In the rows, zero is written as 100.
Known rows, with every step that occurs
sitag, ramar, badok: 116	116	108	142	138	74	84	98	97	78	126	74	106	80	124	100	80	99	99	126
depo, badok: 139	77	72	87	115	84	112	82	131	63	90	78	120	80	105	88	101	114	89	138
popi, depo, badok, ramar: 152	38	78	117	73	63	84	85	85	112	103	78	113	68	80	87	82	109	89	155
sitag, dozat, popi, depo, badok, ramar: 160	27	72	85	76	100	79	99	56	155	91	73	137	75	97	85	85	102	80	133
popi, depo: 147	45	66	134	115	41	90	77	146	83	108	84	122	77	83	89	109	94	91	143
badok, ramar: 123	40	86	140	85	99	104	113	129	98	138	97	81	63	77	100	106	91	98	160
popi, ramar, sitag: 120	74	73	138	122	92	101	77	119	90	62	103	114	99	91	89	118	90	105	117
badok, ramar, sitag: 106	63	95	128	79	113	92	103	119	107	120	103	91	74	83	96	114	79	110	133
depo, badok, ramar, sitag: 118	80	93	93	72	119	92	93	88	105	92	92	107	78	94	89	100	98	105	129
dozat, sitag: 123	68	44	136	105	74	102	101	157	76	123	78	91	100	63	88	110	78	115	151
ramar, badok: 131	93	86	134	114	83	100	96	133	60	141	87	116	100	110	109	91	97	105	126
sitag, dozat: 128	60	86	94	122	69	108	94	128	91	105	88	112	66	91	110	127	102	88	115
depo, sitag, dozat, badok: 124	63	96	93	130	108	90	98	136	87	98	111	102	141	93	109	95	142	101	96
depo, badok, ramar, sitag, dozat, popi: 125	70	88	63	72	157	88	106	59	147	83	87	133	83	110	90	100	92	96	105
badok, ramar, sitag, dozat: 105	63	109	101	79	103	86	100	87	132	106	99	99	65	78	111	126	87	104	105
depo, badok, ramar, sitag, dozat: 116	79	106	65	74	108	89	90	59	129	79	88	116	69	89	104	111	107	98	100
dozat, badok, ramar, sitag, depo: 96	84	98	159	64	124	62	108	94	118	120	120	76	136	82	117	77	85	123	142
dozat, popi, depo, sitag, ramar, badok: 140	96	80	137	155	96	49	108	87	106	122	76	152	126	133	47	41	116	97	113
dozat, badok, ramar, sitag: 106	55	105	139	64	139	86	102	121	111	113	117	70	118	87	126	103	87	120	134
depo, sitag, ramar, badok: 112	123	106	129	160	87	71	108	102	68	128	84	118	112	121	67	59	131	104	107
dozat, badok: 129	55	83	134	105	104	107	92	160	71	112	105	81	121	99	123	105	101	103	141
sitag, depo, badok, ramar: 124	84	75	124	83	89	82	108	74	99	118	88	101	87	83	83	61	111	96	163

Rows
130	74	83	128	162	44	62	89	114	94	96	83	122	88	98	46	75	130	89	125 -> popi, depo, sitag, ramar
123	33	113	124	73	113	94	110	101	126	119	108	65	96	81	143	107	107	101	130 -> sitag, dozat, badok, ramar
112	91	90	116	169	85	83	107	127	77	106	90	104	84	105	53	81	132	94	124 -> depo, sitag, ramar
97	91	85	149	82	101	69	110	94	114	126	109	97	94	78	88	85	77	112	144 -> badok, ramar, sitag, depo
168	50	46	96	110	93	91	83	117	101	89	71	153	96	117	68	84	99	82	144 -> dozat, popi, depo, badok
124	33	97	153	70	125	98	111	131	102	132	109	57	107	83	129	94	98	108	160 -> dozat, badok, ramar
136	22	104	122	89	87	60	102	91	136	110	111	95	130	67	106	76	136	101	116 -> popi, depo, sitag, dozat, badok, ramar
121	89	45	138	67	83	72	113	72	108	123	76	85	113	54	77	54	96	115	173 -> dozat, sitag, depo, badok, ramar
114	55	91	97	80	151	86	116	90	151	108	100	117	77	97	96	115	71	102	113 -> badok, ramar, sitag, dozat, popi
123	117	63	121	121	81	77	72	63	92	42	96	135	124	101	74	75	108	104	121 -> popi, ramar, sitag, depo, badok
112	129	67	94	112	84	75	82	93	79	80	89	136	109	104	76	81	103	104	121 -> ramar, sitag, depo, badok
141	52	78	93	140	44	74	86	121	100	97	91	142	98	77	71	97	136	89	98 -> popi, depo, sitag, dozat
156	36	46	131	116	88	92	94	147	105	114	85	139	93	106	73	99	78	86	149 -> dozat, popi, depo
113	101	65	159	126	76	77	84	93	95	69	108	121	119	88	81	90	88	109	128 -> popi, ramar, sitag, depo
141	45	89	104	126	67	70	84	120	105	89	104	118	143	84	103	88	141	97	97 -> popi, depo, sitag, dozat, badok
150	74	65	57	106	95	72	71	74	134	54	75	173	96	116	82	103	94	89	90 -> ramar, sitag, dozat, popi, depo, badok
120	75	88	111	126	82	97	77	85	113	47	101	124	90	91	105	131	96	100	89 -> popi, ramar, sitag, dozat
101	114	72	130	118	80	76	92	125	81	106	102	121	105	94	83	97	81	109	125 -> ramar, sitag, depo
144	83	76	118	146	129	83	113	75	108	94	99	153	150	116	74	63	126	100	89 -> depo, sitag, dozat, popi, ramar, badok
119	40	110	110	94	126	82	118	103	116	118	118	76	129	75	111	84	136	105	113 -> depo, sitag, dozat, badok, ramar
148	74	77	131	124	117	97	102	71	114	93	89	140	120	120	105	86	94	96	105 -> sitag, dozat, popi, ramar, badok
136	55	84	103	80	102	105	100	100	94	111	84	95	68	88	91	91	112	92	155 -> depo, badok, ramar
